Each row comes from the steps of one path. Every step used is in the known rows, and no mark comes twice. Write the path behind each row, first mark first.
Known rows:
ledotu, bepa, fefu: [ 35 -13  10  68  69 -21 -47  15 -37  -3   1  35  25 -19 -33  37 -13  32
  24 -24  20  51  29  25  16  54  26  37 -41  23]
nagap, pedig, ledotu, bepa, fefu, dopop, difim, zukov: [ 13  -3 -46  24  40 -12 -14 -65   9 -13 -15  20  59  32 -47  52 -13   0
  55 -17  -3  43  28  63 -61  52 -42  26 -25  55]
guke, fefu, dopop: [ 39  37  -6  10 -20  30  14  14   9   4  -3  12  31 -39   6  35  23 -10
  37  -2   3  -8  -7  42   5  15  37  20 -13   1]
dopop, fefu, bepa: [ 14 -34   2  44  45  44 -24 -18 -20 -18 -20  49  50 -24  24  37  21 -20
  25   9  21  37  20  61  26  -2   5  27 -52  -3]
pedig, fefu: [ 15   2 -12  38  28   3 -21 -21  -7   2  -5  23  59  -7 -13  44  16  14
  41   1   5   9  34  36  24  20  10  16 -43   1]
guke, fefu, bepa, ledotu, bedosi: [ 54  19  27  29  40 -35  29  11   2 -13  -3  57  58 -84  62  71  20 -38
  19 -69  55  -9   5  54   9  51  31  21 -58 -23]
bifum, zukov, difim, dopop, fefu, bepa, ledotu, bedosi: [-35 -66 -30  38  63  -6 -40 -25  16   4 -15  32  73 -33  35  27  -8 -11
  33 -85  43 -24  15  83  11  29 -13  48  20 -10]
bedosi, ledotu: [ 25 -23  23   8  24 -32 -29 -12  -9 -25  22  44  23 -62  34  10   9 -11
  22 -35 -13  22  15   2  51  17  45  32 -22  19]
pedig, ledotu, bepa, fefu, dopop, difim, zukov, bifum: [ 27   3 -12  36  81   4  -9 -38  20  30 -21  13  56  21 -36  35 -34   6
  50 -75  25  47  21  60 -56  87 -23  37   9  27]
zukov, difim, dopop, fefu, guke: [-20 -58 -40  42  16  19 -55 -40 -19 -15  -3   9  37 -12   2  -6   6  17
  51 -14  -9   9   7  76  17 -13 -29  25  -2   2]
bifum, zukov, difim, dopop, fefu, bepa: [-49 -63 -56  43  56  37 -45 -31   2  -2 -18  13  57 -22   1   7   4  -1
  39 -63  22 -23  13  87  19   6 -17  47  11  -9]
bepa, ledotu: [ 13  -3  23  18  34 -25  -8  -3  11  -8  19  29  42 -19  54  28   6  -4
   8 -39  14  22  13  31  28  44   3  16 -21   4]
bifum, zukov, difim, dopop: [-56 -46 -47  25  35  22 -44 -21  14   6   2  -8  42 -17   2 -15  -5  15
  33 -75   2 -37  10  66  22   1 -20  43  31  -5]
bepa, fefu, dopop, difim, zukov, bifum: [  7  15 -44  17  33  42 -18 -21  18  59 -20   3  13   3 -59  37 -23  -4
  65 -39  -2  39   2  64 -38  61 -20  27  36  28]
dopop, fefu: [  6 -32  15  37  19  46 -36 -17 -12 -13  -2  21  35 -10  33  13  11   1
  30  23   0  28  17  42  33 -13   4  20 -31   7]
guke, fefu, dopop, difim, zukov: [ 29  51 -28  -1 -12  37  21 -17  21  15  -8 -13  14 -42  -9  25   4 -23
  48 -32  -5  -5 -20  70 -22  33  -2   7  18   2]
difim, vava: [  3 -15 -12  10  -4  -8 -21 -12  31  -2 -13  27   3 -25   4  33  15  14
  40 -36 -42  15  14  33  59  -3 -37  29 -48 -32]
zukov, difim, dopop, fefu, bepa, ledotu: [-25 -60 -45  42  49  17 -31 -38 -11 -17 -23  36  48 -29  39  26   7  -1
  29 -41   5  10  13  84  18  15 -25  33  -1  -5]
difim, dopop, fefu, bepa, ledotu, pedig: [-12 -53  -5  47  60  -3   3 -23 -36 -52 -13  42  38 -10   6  41  36   7
  33 -12  10  28  14  70   9  -5 -26   6 -37 -11]
bifum, zukov, difim: [-39 -25 -36  30  37  22 -58 -16  17  17   5  -5  47 -21  12 -17 -16   4
  26 -78  11 -26  17  62  31  22   6  55  22   1]
guke, fefu, dopop, difim: [ 32  51 -20   7  -6  29  17 -12   1  11  -6  -3  23 -29   6  15  14 -17
  36  -9  -7  -1 -11  57  -2  30  20  10   9  12]
dopop, fefu, bepa, ledotu, pedig, nagap: [ 15 -15   9  56  59   3  -2 -22 -34 -41 -17  53  64 -13  18  52  22 -15
  44  -9  33  46  28  64   8  22   5  31 -38   3]
difim, dopop: [-27 -38   0  10   6  12  -2  -5 -13 -28   8   7  14 -15   9   3  23  22
  19  -9 -31  -8   2  29  24 -33 -44  -4 -17 -10]
difim, dopop, fefu, bepa: [-17 -62 -10  32  35  39  -4 -18 -26 -35 -19  35  36 -18   9  32  35   2
  31  11  -4  13  10  59  17 -30 -36   5 -37 -15]
difim, dopop, fefu, guke: [ -4 -62  -2  35   8  19 -25 -26 -26 -37  11  14  33   7 -17  10  33  18
  59  29  -2  17   1  57  13 -37 -40  -5 -35  -2]
nagap, pedig, ledotu, bepa: [  8 -21  -5  34  32 -31 -19 -41  -7 -47   5  31  72  21   6  33   2   7
  28  -7   3  30  38  31 -14  11 -23  29 -66  41]
fefu, dopop, difim: [  9  30 -31 -16   1  27 -17 -21   3  26 -11  -5  19  17 -14  -8   2 -11
  14  10 -37  34   1  47   7  28 -15  12  43  28]
fefu, bepa: [ 16  -6   1  21  43   8 -11  -2 -13 -13 -11  46  41 -40   8  29  23 -23
   3 -33   9  23  18  46  26  16  -4  25 -54 -14]
fefu, dopop, difim, zukov, bifum: [ -7  29 -34 -20   0  46 -15 -22  34  41 -12 -20  10   7 -37   3 -18 -22
  43 -43 -18  28 -18  63 -29  26 -51  14  68  20]
bepa, fefu: [ 17 -10  -4  45  43  14 -24  -6 -12  15   2  29  23 -17 -11  35   1  19
  35 -13   0  24  26  32  15  38  19  30 -41  14]
guke, fefu: [ 28  21  13  30   1  15  14   6  -3 -14  14  10  25 -60  36  24  19  -3
  33 -28  11 -17  -1  39  21   7  28  15 -46 -11]
dopop, fefu, bepa, ledotu: [ 23 -35   7  46  61  22 -16 -20 -12 -19 -18  58  61 -22  41  55  19 -26
  24  -5  40  42  20  67  24  29   7  24 -48  -2]

Which path is each row?
[ 24   6   6  40  80 -49  -1  -5 -26 -31  -3  57  50 -29  10  47  21 -17
   3 -62  30  46  25  58  17  53  13  28 -50 -10]
fefu, bepa, ledotu, pedig
[-37 -42 -40  22  14  13 -37 -22  -9  -8  -4   5  22 -30  21 -12  -1  21
  20 -43 -31 -12   7  56  27  -8 -29  30  14  -3]
zukov, difim, dopop
[ -5 -10 -38  37   2 -11 -24 -43 -11 -31  -1  30  66  10 -28  59  19   5
  57  28   0  11  38  40   4  -8 -14  14 -66  36]
nagap, pedig, fefu
[ 16   5  22  26  27 -60 -12 -15 -42 -57  22  35  23 -48   0   6  12   7
  46 -44 -22  30  23   0  27   9  46  41 -11  25]
bedosi, ledotu, pedig, nagap
[ 12  13  23  36  58 -60 -10  -4 -17 -31  26  26  33  -9  26  20   6  10
   9 -56  11  39  22  39  21  48  17  20 -22   5]
bepa, ledotu, pedig
[-19  -6   8   5   4  40 -18   1  46  21  11 -13   9 -42 -12  17 -20 -11
  54 -97  15   4 -14  49 -21  -2 -57  19  17 -13]
difim, zukov, bifum
[ 55 -13   9  76  63 -41 -62   8 -44  -5  18  34  36  -6 -66  34  -7  29
  49 -16  37  64  26  36   7  57  22  32 -58  28]
ledotu, bepa, fefu, guke
[-41 -62 -49  45  35  24 -60 -36   5  -1   7  -5  54  -2 -19 -11   1  11
  62 -47  24 -19   9  85  14  -2 -20  38  13   0]
bifum, zukov, difim, dopop, fefu, guke
[-36 -59 -39  36  20  36 -44 -34 -13 -13 -14  11  28 -21  29  -4   2  19
  32 -20 -21  -1   9  67  25 -14 -26  29  11   1]
zukov, difim, dopop, fefu
[-27  15 -17   0  29  35 -13 -41  26  26   6 -30  -3 -20  -2 -15 -28 -17
  44 -93  -4  19 -14  68 -21  23 -74   5  41   4]
dopop, difim, zukov, bifum
[ 37  22   4  35  28  11  24   5 -12 -16  -6  38  40 -74  24  47  32 -25
  26 -42  32  -8   3  56  15  22  29  21 -69 -21]
guke, fefu, bepa
[ 11 -14 -43  43  39 -31  -8 -45 -11 -33 -14  61  87  -1 -21  94  26 -17
  51   3  30  24  42  58  -4  27 -12  19 -80  27]
nagap, pedig, fefu, bepa, ledotu
[ 15  15   7  37  67 -45  16  -4 -29 -39  -6  53  57 -25   7  49  22 -15
  22 -58  26  37  26  50   5  44   2  33 -39  -4]
fefu, bepa, ledotu, pedig, nagap
[ 30 -33  15  46  15  22 -53 -26 -19 -19  17  19  47   7  -9   9  17   0
  58  35  22  41  11  58  19  -9   1  13 -49  11]
dopop, fefu, guke
[-11 -64  -6  34  46  21   4 -21 -19 -36 -16  47  45 -17  23  47  34  -4
  30  -2  13  16   8  64  15  -7 -35   3 -34 -11]
difim, dopop, fefu, bepa, ledotu
[-30 -62 -47  41  36  36 -37 -35 -19 -14 -27  28  39 -32  22  11  10   4
  29 -29  -9   4  13  79  21  -8 -25  34  -3  -6]
zukov, difim, dopop, fefu, bepa
[ 21  17 -40  21  36  26 -19 -22  -7  41 -18  16  20  13 -41  26  -5   5
  39   8 -19  42  15  52  -8  63  11  25  12  36]
bepa, fefu, dopop, difim
[ 22  37 -23  37  67 -57  -4 -35 -16  -9  -1  24  51  23 -16  41   4   5
  32 -33  11  48  28  60  -2  79  18  15   4  20]
bepa, ledotu, pedig, fefu, dopop, difim
[ 32   0 -20  47  75 -24  -3 -24  -7  -3 -21  61  83 -19  -7  88  22 -16
  35 -28  43  22  38  58  14  62  12  21 -59  -8]
pedig, fefu, bepa, ledotu
[ 31 -37  28  39  57  -5 -21 -12  -6 -13 -18  69  69 -35  60  61  12 -32
  19 -16  45  36  22  58  20  31   8  28 -43  -5]
dopop, fefu, bepa, ledotu, bedosi
[ 36  10 -25  41  56  -1 -42  -5 -13  21 -14  15  14  -7 -69  42 -25  14
  40 -31   6  61  11  52 -24  75  -2  32  12  32]
ledotu, bepa, fefu, dopop, difim, zukov
[  8  35 -26  33  63 -40  -2 -33  11   9  -1   8  44  13 -35  50 -13  -4
  57 -78  29  44  14  76 -32  77 -12  16  27  14]
bepa, ledotu, pedig, fefu, dopop, difim, zukov, bifum
[ 39 -26  32  31  48 -58 -48   3 -31 -37  21  51  23 -62  12  18  -5   1
  16 -43   5  47  19  -2  49  38  51  40 -24  29]
bedosi, ledotu, bepa
[-55 -62 -48  39  37  39 -51 -33   8   1  -6  -4  49 -12   7  -8  -3  13
  42 -54  11 -29  11  78  21  -4 -17  43  27  -2]
bifum, zukov, difim, dopop, fefu
[-45 -64 -51  44  69  20 -37 -33   9  -3 -14  22  68 -19  17  21   2  -5
  39 -73  38 -18  15  92  15  28 -15  47  16  -8]
bifum, zukov, difim, dopop, fefu, bepa, ledotu
[ 36 -14  14  53  85 -22 -17 -22  -9  -3  -6  36  64   8   2  34 -11  24
  22 -40  21  37  42  32 -10  69  16  38 -54  17]
pedig, ledotu, bepa, fefu
[-25 -60   0  27  14  40 -12 -20 -18 -32  -3  13  23  -5  18  13  25  20
  36  20 -18   4   6  46  23 -41 -38   0 -20  -6]
difim, dopop, fefu
[ 52 -15  16  61  82 -39 -26 -30 -13  -7   5  36  72  21 -26  31  -8  23
  40 -34  34  49  40  40 -19  73  12  33 -64  20]
pedig, ledotu, bepa, fefu, guke
[ 26  -9  51  -1  32 -36  -2 -24  26   3   2  32  72 -10  75  12  -8  -8
   0 -50   1  -4  32  16  -3  28  -8  25 -31  -5]
pedig, ledotu, bedosi
[-20 -43  -3  44  44   1  18 -23 -41 -61 -16  40  46  -8   1  45  36   8
  51  -7   5  21  15  61  -1 -14 -37  10 -24  -5]
difim, dopop, fefu, bepa, ledotu, pedig, nagap
[ -1  11 -66  18  -3  -2 -20 -55  -6 -12 -16  21  63  36 -50  55  13  -4
  60  43 -15  27  29  55 -14   9 -21  11 -23  52]
nagap, pedig, fefu, dopop, difim
[ 51  -9 -12  28  62 -39 -43 -22 -16  -1  -2  43  11 -54 -41  40 -21  -6
  46 -52   1  61  12  30  -2  84  36  40  14  46]
bedosi, ledotu, bepa, fefu, dopop, difim, zukov
[-11  33  15  35  11 -26  -1  -1 -45 -48  14   2  23  -2 -18  -5  11  29
  43 -27 -25  21  24  24   6 -13  -2  30 -10  10]
ledotu, pedig, nagap
[  8  23 -48 -18  -6  16 -17 -27  25  26 -28   6   5  17 -23  12   3  -6
  35  -4 -55  37   0  52  22  27 -35  21  27   7]
fefu, dopop, difim, vava
[ 21  21 -18  64  76 -42 -16 -21 -48 -30 -12  39  51  -7 -52  44  23  13
  33 -31  11  38  42  58  12  29  27  28 -59  -8]
ledotu, pedig, fefu, bepa
[ 30 -25 -16  55  45 -47 -31 -50 -16 -36  11  40  81  34 -42  48   2  14
  59   0  24  48  41  45 -31  33 -15  28 -86  50]
nagap, pedig, ledotu, bepa, fefu, guke
[ 22 -22   8  58  76  -1 -16 -21 -29 -33 -13  56  56 -16  23  50  19 -17
  25 -17  37  55  26  73  20  31  16  27 -51  -2]
dopop, fefu, bepa, ledotu, pedig
[ 21  18   1  53  70 -65  -9 -18 -20 -26  12  33  54   0   1  50  10  16
  28 -43  24  38  34  47  13  63  26  19 -33   5]
bepa, ledotu, pedig, fefu
